What can hang from each mark:
L: C K W
W: K L V
C: K V
K: A C H
H: K V
V: K

Each row was made from one small tree. Brackets hold a mark, then the marks that hang from it, in alphabetical order. Every link used is in the known rows. Write each row's tree.
Known rows:
(C (K A) V): [ -6.7,  12.9,  -4.3,  36.7,   6.9,   3.6, -12.4, -13.7, -15.9,   1.6,
  22.4,   3.9,  25.3,   4.0, -16.5,  -0.9,   6.8,   5.3,  11.6,   0.8,
   7.2, -14.8]
(C (K H)): [  4.5,   4.7,   1.5,   0.6,   3.9,  -1.1, -32.5,  -0.1,  -1.8,  -1.8,
  33.0,   1.1,  22.0,   0.2,  -1.6, -18.8,  13.1,  40.9,  -1.7,  17.7,
  18.5, -10.0]
(W (K A)): [-20.4,  12.9,  14.0,  -4.0,   3.7,  -7.7, -45.0,  -5.6, -18.8,   2.3,
  -8.0, -28.4,   7.1,  -5.6,   0.2,  -7.8, -23.1,   1.7, -20.1,  -7.3,
   2.1, -32.9]
(V (K H)): [ -3.2,  10.6,  30.8, -33.2,  -4.0, -11.7, -27.3,  18.7,   2.1,  -0.6,
  22.3,   9.2,   4.6,  15.7,  -3.4,   0.0,   5.2,  14.0,   1.6,  -0.8,
  23.6, -23.2]
(H (K C)): [  0.7, -12.5,   8.5,   0.8,  15.1, -20.2,  -1.7,  -7.5,  -1.6,   6.1,
  -0.7,   1.5,  -8.9,  12.9,  28.9,  -3.5,  -2.4, -26.6,  -4.3,  18.4,
  18.1,   0.2]
(C K): [ -6.3,   5.4, -17.0,  32.7,   9.3,   2.5, -15.8,  -6.3,  -6.2,  -2.9,
  24.2,   2.0,  19.6,   4.8,  -5.5, -14.3,  13.0,  16.4,  -7.9,  13.9,
   6.6,  -3.9]
(C (K A)): [-16.4,   4.3,   1.5,  17.2,   8.4,   9.4, -23.6, -14.2, -15.1,  -5.7,
  21.8,   0.3,  34.3,   2.5,  -2.4,  -9.9,  -2.1,   5.5, -17.6,   0.9,
   3.4, -17.0]
(C (V (K A H))): [ -2.6,  18.5,  42.6, -28.9,  -6.5, -11.7, -27.8,  12.9,  -8.6,   4.2,
  21.1,  12.4,  13.1,  17.0, -15.9,  12.2,  -3.2,   3.6,  20.0, -13.5,
  23.8, -31.6]
(C V): [ -0.9,  15.1,  -7.1,  25.7,   5.1, -11.6,  -0.9, -11.4,  -3.6,   9.8,
  12.4,   2.9, -10.4,   9.2, -11.3,   5.1,  11.8,   4.6,   8.8,   2.6,
   2.7,  -3.7]
(V (K A C H)): [ -4.5,  -3.1,  61.2, -44.4,   5.7, -16.1, -20.9,  13.5, -13.1,   2.0,
  21.4,  16.0,  16.1,  16.3,   4.4,   7.6,  -4.0,   1.4,   1.8,  12.0,
  28.6, -23.0]
(W L): [-19.6,   4.6,   0.9, -13.9,  11.1, -13.5, -10.4,  -3.1,  -9.8,   0.5,
   0.1,   3.5,   9.0,   5.6,   1.1,  -6.8,   5.1,   9.4, -20.7, -14.2,
 -16.3,   0.6]
(V (K A)): [-23.8,  11.1,  29.8, -15.3,   2.1,  -4.1, -20.4,   7.0, -14.2,  -3.1,
  10.8,  11.0,  18.6,  18.5,  -4.7,   7.7, -12.7, -16.8, -13.5, -16.4,
   8.2, -29.6]
(L (K A C) W): [ -9.3,  -6.7,  21.4, -10.5,  14.2,  -1.2, -10.2, -11.4,   3.1,   6.6,
   2.5,  -8.4,   9.4,  14.1,   8.6,   2.7, -10.5,  -5.1, -11.9,  32.7,
  -4.3,   9.6]
(K A): [-17.7,   4.8,  15.8,  -9.6,   4.8,   0.3, -21.6, -18.3, -11.8,   0.0,
  10.4,  -1.3,  13.1,   6.3,   6.6,   0.0, -13.3,  -2.4, -32.5,  -8.8,
  -3.3, -17.6]
(H K): [ -7.2,   0.2,  -6.6,  -1.4,   7.8, -10.5, -20.5,  -6.6,   4.3,   2.6,
  -2.0,  -5.9,  -4.4,  11.0,  24.3,  -5.9, -13.9, -20.6, -13.2,  -6.6,
   8.6, -11.5]
(K A C (H V)): [  1.1, -23.2,  46.1, -38.6,   7.5, -25.5, -44.5, -21.3,  -9.2,   6.6,
  39.2,  -0.3,  12.9,   9.7,  29.5,  12.0, -23.6,   8.3, -14.5,  23.1,
  35.8, -12.2]
(L (K A C)): [ -9.0, -15.1,  22.9,  -0.2,   9.5,   1.3,  -1.7, -13.0,   4.9,   1.4,
   1.7,  -3.4,  14.1,  14.7,  11.2,  -3.1,   3.8,  -6.0,  -3.8,  27.2,
  -0.9,  14.5]
(K A C): [-10.6,  -8.0,  30.4,  -6.6,  13.5, -10.9,  -3.3, -19.6, -16.2,   4.1,
  10.4,   5.0,   9.4,   8.8,  11.9,   3.4,  -4.4,  -6.6, -21.0,  15.9,
   8.0,  -5.9]
(L (W K V)): [-19.0,  21.7, -13.2,  13.2,  10.9, -24.6, -31.1,   4.1, -13.7,   9.7,
 -22.3, -44.1, -31.1,  14.6, -13.4,  -2.0, -35.8, -21.5, -10.3,  10.4,
  12.0, -32.1]
(H V): [ -8.5, -10.5,  -5.8,   4.8,   4.1, -19.0, -34.8, -21.0,   0.3,   4.3,
  31.3,  -5.1,   1.2,  12.3,  18.5,   6.2, -18.2,   1.8, -17.8,   7.1,
  18.9, -10.1]
(W (L C) V): [-25.3,  23.4, -14.0,  -6.9,  35.0, -31.6, -10.5,  -6.4, -10.4,   1.6,
 -16.9,  -5.0, -11.3,  29.5,  -5.3,   6.3,   2.6, -16.5,  -5.0, -11.7,
  -2.4,  10.5]
(K C): [ -0.9,  -7.5,  11.5,   8.9,  14.5, -16.6,   5.2, -11.4,  -8.4,   6.4,
  12.4,   5.4,  -6.6,  12.0,   7.7,  -3.2,  10.9,   4.0,  -9.7,  28.4,
   9.2,   5.6]

Which tree is each row?
[  3.0, -28.7,  39.2, -35.4,   2.5, -13.0, -42.6, -15.1,  13.9,   4.8,
  30.1,  -8.8,  19.5,  15.2,  30.6,   5.2, -13.7,  10.8,   3.1,  35.6,
  30.0,   4.2] -> (L (K A C (H V)))
[  9.0,  -4.5,   3.0,  21.1,  14.0, -25.7,   6.5,  -5.2,  -2.1,  14.3,
   1.0,   4.0, -14.8,  18.3,  14.4,   6.7,   4.9, -25.0,  25.9,  20.1,
  22.2,   1.9] -> (H (K (C V)))
[  0.4,  -5.4,  20.6,   5.3,  13.5, -18.7,  -3.0, -12.1, -10.3,  11.6,
   0.0,   4.4,  -1.5,  16.5,  18.7,  12.0, -10.5, -35.8,  14.6,   5.8,
  19.1,  -9.9] -> (H (K A (C V)))
[ -0.9,  24.7,  14.0, -15.5,  24.3,  -4.2, -50.7, -10.9, -12.1,  -2.1,
  32.2,   0.8,  34.5,   1.3,   1.8,  -5.6,   9.3,  33.0,  -7.8,   5.4,
  18.1,  -1.7] -> (L (C (K A H)))
[-15.1, -16.4,  40.4, -10.6,  10.3, -26.2, -28.3,  -2.2, -13.7,   3.1,
  30.8,  11.5,  13.7,  26.7,  15.5,  24.0, -24.2, -29.5,   0.1,  11.9,
  36.3, -22.9] -> (H (V (K A C)))
[-11.8,  14.7,  -3.1, -37.8,  24.7, -23.0, -24.3,   5.0,  16.4,   0.0,
 -19.4, -14.7,  -1.1,  30.6,  -1.5,  -4.1,  11.9,   7.4,  17.5,   4.5,
   2.4,  25.5] -> (W (L C (K H)) V)
[ -8.9, -27.3,  22.8, -15.0,  13.4, -26.2, -34.1, -20.9,  -5.4,   6.4,
  15.6,  -2.9,   8.4,  16.5,  46.9,  15.9, -38.8, -43.4, -13.0,  10.2,
  35.0, -14.1] -> (H (K A C) V)
[-21.5,  -4.9,  26.2, -14.4,   1.2, -16.4, -43.3,  -2.3,  -8.6,  -1.7,
  29.9,   4.5,  19.4,  23.1,  10.5,  21.3, -31.9, -25.7, -12.9, -14.0,
  27.2, -33.1] -> (H (V (K A)))
[  5.8,  12.1,  15.0,   5.2,   0.8,   0.3, -29.5,  -5.6, -11.3,   3.6,
  33.2,   1.0,  28.8,  -0.9, -13.7,  -5.1,   7.8,  31.1,  15.0,   4.8,
  16.9, -16.3] -> (C (K A H) V)
[-16.5,   6.4,   8.3, -13.0,   5.2,  10.6, -27.9, -10.9,   7.4,   3.9,
   2.5, -16.2,  11.4,  10.2,   5.2,  -2.2, -19.5,   0.2, -25.1,   6.2,
 -14.1,   1.3] -> (L (K A) W)
[-30.5,   7.9,  44.2, -60.2,   3.2, -21.8, -24.4,  23.2, -14.8,  -4.6,
  -9.5,   5.8,  15.1,  31.7,  -7.9,  10.0, -24.8, -21.6,  -0.8, -27.4,
  16.0, -36.5] -> (W L (V (K A H)))
[ -6.1,  40.4,  23.7, -45.4,  25.5, -22.1, -80.1,  -1.4, -16.5,  11.4,
   5.3, -32.8,   0.3,  -8.1,   2.3,  -0.3, -25.8,  28.4, -19.6,   1.3,
  10.7, -20.3] -> (L C (W (K A H)))
[-13.6,  25.5,  -4.8,  18.2,  30.6,  -1.4, -33.4, -15.3, -16.4,  -2.4,
  23.3,   2.2,  32.2,   5.7,  -2.5,  -1.8,  10.0,   9.5, -12.8,   3.3,
   5.7,   1.1] -> (L (C (K A)))
[  7.6,   3.3,  -1.4, -23.3,  17.4, -17.9, -61.5, -14.0,  26.6,   5.1,
  30.9, -13.9,   5.7,  17.5,  23.5,   1.7,   5.0,  27.2,  12.4,  22.1,
  26.2,  25.3] -> (L C (K (H V)))
[ 18.5,   2.3,  15.5, -10.2,   8.7, -14.2,  -8.1,   2.8,  15.9,  18.3,
  14.5,  -6.7, -11.4,  14.0,  -5.1,   0.7,  14.2,  23.2,  34.5,  48.0,
  12.0,  19.5] -> (L (K (C V) H) W)
[ -6.3, -18.9,   7.5, -41.5,   1.5, -15.6, -47.4,   0.3,  21.6,  -0.1,
  17.5,  -9.6,  19.5,  13.1,  21.0,  -6.6,  -3.7,  27.9,   3.5,   7.2,
   6.6,  11.7] -> (W (L (K (H V))))
[ 10.1,  -0.2,  43.0, -18.9,   6.5, -18.3, -11.0, -11.8, -12.7,  12.7,
  21.3,   6.3,   4.7,   7.7,   0.1,   8.7,   4.7,  15.3,  12.7,  19.6,
  22.4,  -5.7] -> (K A (C V) H)
[-16.8,  31.6,  27.8, -56.9,  26.5, -27.1, -69.9,   3.8, -20.2,   0.5,
 -10.1, -22.4,  18.1,  -6.7,   4.1,  -7.2,  -9.0,  32.2,  -9.2, -18.2,
  -0.5, -13.1] -> (W (K A H) (L C))
[ -7.2,  -7.3,  -4.0,  12.0,  17.1, -15.4,   9.3,  -2.5,  10.6,  10.3,
 -14.5, -19.0, -23.1,  35.0,  -2.6,   5.6,  -6.8, -24.8,   8.6,  44.3,
  10.4,  12.7] -> (L (K C) (W V))
[-14.0,  18.1,  24.8,   3.3,   0.9,  -6.7, -10.2,   5.9, -13.3,   3.4,
  13.2,  12.4,   9.5,  20.7, -19.7,  17.8,  -5.1, -18.2,  15.8, -17.0,
  12.9, -28.8] -> (C (V (K A)))
[-20.5,  31.3,  -9.5,  -9.6,  32.8, -30.4, -44.7,   5.5, -16.8,   2.7,
 -19.2, -20.9,   1.5,   0.1,  -4.0, -10.0,   7.3,  17.6,   0.0, -10.3,
 -11.2,   3.5] -> (W K (L C))
[  0.7, -16.8,  25.3, -38.8,  10.5, -14.6,  -7.3,   8.6,  12.2,   1.9,
  -0.8,   0.6,  13.6,  13.1,  10.8, -15.1,  21.5,  29.8,  11.9,  27.8,
  -1.7,  25.3] -> (W (L (K C H)))
[ -4.8,  -9.6,  31.8, -41.7,  -2.0, -15.8, -60.7, -22.9,  -4.5,   3.1,
  39.8,  -5.7,  19.2,   4.1,  25.8,   9.4, -32.9,  12.8, -27.6,  -4.1,
  26.5, -22.9] -> (K A (H V))
[ -0.2, -28.5,   5.1,  -0.4,  13.9, -33.2, -30.2, -14.7,   3.1,  10.0,
  17.9,  -3.5,  -6.4,  20.1,  45.0,   8.6, -23.7, -31.6,  -1.4,  23.8,
  34.7,  -3.2] -> (H (K C) V)
[-19.2,  38.8,  -4.8,  -1.6,  30.7, -29.7, -20.4,  11.5,  -6.7,   7.7,
  -3.4,  -4.0, -24.7,  42.0, -18.4,  22.8, -14.0, -34.5,   3.2,   1.7,
  18.3, -11.0] -> (L C (W (V K)))
[  4.1,  -6.7,  14.6, -20.0,  10.9, -18.3,  -7.4,   3.3,  15.5,  11.4,
  -4.0, -21.0, -23.5,  29.9,   0.9,  -0.4,  -9.0,  -3.5,  11.6,  49.5,
  20.5,   9.3] -> (L (K C H) (W V))
[ -5.4,  33.0, -25.5,  23.8,  36.2,  -8.2, -32.8,  -7.0,  -8.7,   4.5,
  24.9,  -3.0,  10.3,   6.5,  -8.9,  -2.3,  10.1,  20.2,  -9.0,  19.3,
   2.7,  13.2] -> (L (C K) W)
[-1.5, -5.7,  2.7,  5.2, 15.2, -6.1, -1.0, -3.9, 12.4, 11.4,  3.6, -9.4,
 -6.0, 16.1,  4.5, -4.4,  6.6,  4.3, -2.8, 45.6, -1.7, 21.3] -> (L (K C) W)
[-14.9,  32.4, -18.5,   3.4,  34.3, -25.6, -18.9, -12.4,  -7.3,   9.7,
  -3.5, -15.3, -27.7,  28.5,  -6.5,  14.5, -16.0, -20.4, -14.6,   9.5,
   9.1,   4.2] -> (L C (W V))
[ -1.2,   1.3,  24.8,  13.7,  12.3, -16.0,   7.5, -17.5, -17.9,  11.6,
  12.9,   8.9,   3.0,  11.4,  -3.7,  12.0,   5.0,  -8.2,   9.4,  14.8,
  10.1,  -3.3] -> (K A (C V))
[-14.2,  -1.7,  19.8,  10.1,  14.2, -28.4,  16.1,  14.1, -10.0,   2.5,
  -4.8,   7.3, -18.9,  43.5, -11.3,  12.2,  -1.4, -41.5,  16.7,  21.3,
  33.4, -16.2] -> (W (V (K C)))
[  3.4,  25.7, -20.6,  27.4,  22.5,  -9.2, -10.3,  -9.8,  18.5,   9.4,
   4.3,  -6.0,  -4.5,  21.5, -11.4,   3.6,  31.7,  10.6,  36.3,  14.3,
  -1.0,  34.1] -> (L (C V) K)
[  8.8,  24.5,  -3.9,  -1.7,  25.7, -10.6, -42.3,  -5.5,  -2.2,  -0.6,
  32.7,   0.8,  17.5,   2.8,  -0.8, -11.9,  24.7,  42.8,   5.7,  17.7,
  20.2,  10.8] -> (L (C (K H)))
[-11.5,  -5.7,  54.0, -37.9,   7.1, -25.3,  -9.5,  13.5, -13.0,   1.6,
   3.4,   5.3,  -0.8,  34.3,  -3.2,  15.5, -18.2, -26.3,  11.2,  12.2,
  43.2, -31.1] -> (W (V (K A C H)))
[ 15.0,  13.0,  -3.8,  19.7,   1.6,  -5.6, -20.3,   0.1,  -2.1,   5.4,
  36.0,   2.0,  14.7,   2.1, -16.9, -10.4,  22.1,  39.0,  28.8,  16.9,
  20.1,  -7.3] -> (C (K H) V)
[ -2.4, -10.4,  14.5, -14.2,   2.3,  -7.5, -63.2, -15.5,  -8.0,  -1.1,
  50.1,  -5.6,  37.3,   2.3,  17.4,  -0.3, -21.6,  24.5, -12.0,   8.2,
  35.0, -22.6] -> (C (K A (H V)))
[-24.4,   4.4,   0.3,  -5.7,   7.7,   0.8, -17.6, -11.2,   6.3,   3.3,
 -14.7, -25.7,  -4.6,  29.9,  -2.7,   6.4, -33.2, -29.7, -16.4,   6.3,
  -2.3, -10.0] -> (L (K A) (W V))
[ -4.3,  40.4,  -0.7, -23.2,  27.7, -38.6, -59.9,   7.1,  -9.0,  13.8,
 -12.8, -44.0, -32.3,  12.9,  -8.5,   0.3, -23.0,   6.8,   2.4,  13.4,
  25.2, -18.4] -> (L C (W (K H) V))
[-30.7,  -3.4,  21.2, -12.5,  19.8, -34.9, -14.5,   4.2, -31.4,   3.7,
 -37.8, -25.5,  -1.9,  16.5,  -3.5,   0.6, -26.1, -28.8,   1.0,   3.0,
   3.7, -22.9] -> (W (K A C) L V)
[ -3.6,   7.9,   7.2,   5.8,  18.1, -27.2, -26.2,   2.8, -16.2,  13.8,
  -3.9, -26.4, -18.2,  -2.5,  -0.8,  -4.7, -12.7,   7.0,  -6.7,  34.6,
   9.3, -12.2] -> (L (W (K C)))
[-26.0,  -4.6, -14.0,  -4.0,   8.8,  -8.6,   1.9,   3.6,  11.6,  -2.4,
 -26.7, -15.4,  -1.9,  31.3,  -4.3,  -6.6,   0.7, -18.4,   5.8,  -0.1,
 -11.2,   9.3] -> (W (L K) V)
[-16.2,  -2.4,  44.1, -11.2,  10.3, -13.7,  -6.5,   6.2, -16.7,   0.0,
  11.5,  17.7,  13.5,  22.2,  -0.3,  12.4,  -4.8, -21.8,  -3.2,   6.9,
  17.4, -19.7] -> (V (K A C))
[ -3.9,   3.0,  21.3, -14.9,   2.8,   5.2, -40.5,  -6.4, -10.6,  -3.5,
  31.8,   0.6,  36.7,  -3.2,   1.7, -13.4,  -3.8,  29.5, -14.9,   4.9,
  17.6, -18.8] -> (C (K A H))
[-19.4,   7.1,  18.0,  -0.4,  18.8, -29.7, -25.9,  -2.9, -27.6,  13.1,
 -24.7, -37.8, -20.3,  14.5,  -5.1,   7.3, -42.4, -33.0, -10.2,  23.2,
  15.4, -31.9] -> (L (W (K A C) V))
[-15.6, -16.3,   7.7, -17.9,   5.7, -16.1, -53.4, -22.6,  -1.2,   2.6,
  16.3,  -9.5,  12.7,  14.2,  43.5,  11.5, -49.6, -36.3, -24.4, -14.3,
  24.9, -25.8] -> (H (K A) V)
[-39.0,  27.7,  17.5, -28.9,  31.2, -28.0, -20.1,  12.8, -21.2,  -3.9,
 -17.8,   8.6,  10.3,  40.1, -13.1,  20.5, -11.2, -39.8,   2.1, -29.9,
   5.6, -13.9] -> (W (L C) (V (K A)))
[ -0.2,  -7.0,  17.3,  17.0,   8.0,  -4.4,   9.8, -13.1,   4.2,   9.5,
   2.1,   0.3,   8.8,  16.6,  -4.3,   3.4,  12.5,  -6.6,  27.4,  25.4,
   3.8,  15.6] -> (L (K A (C V)))
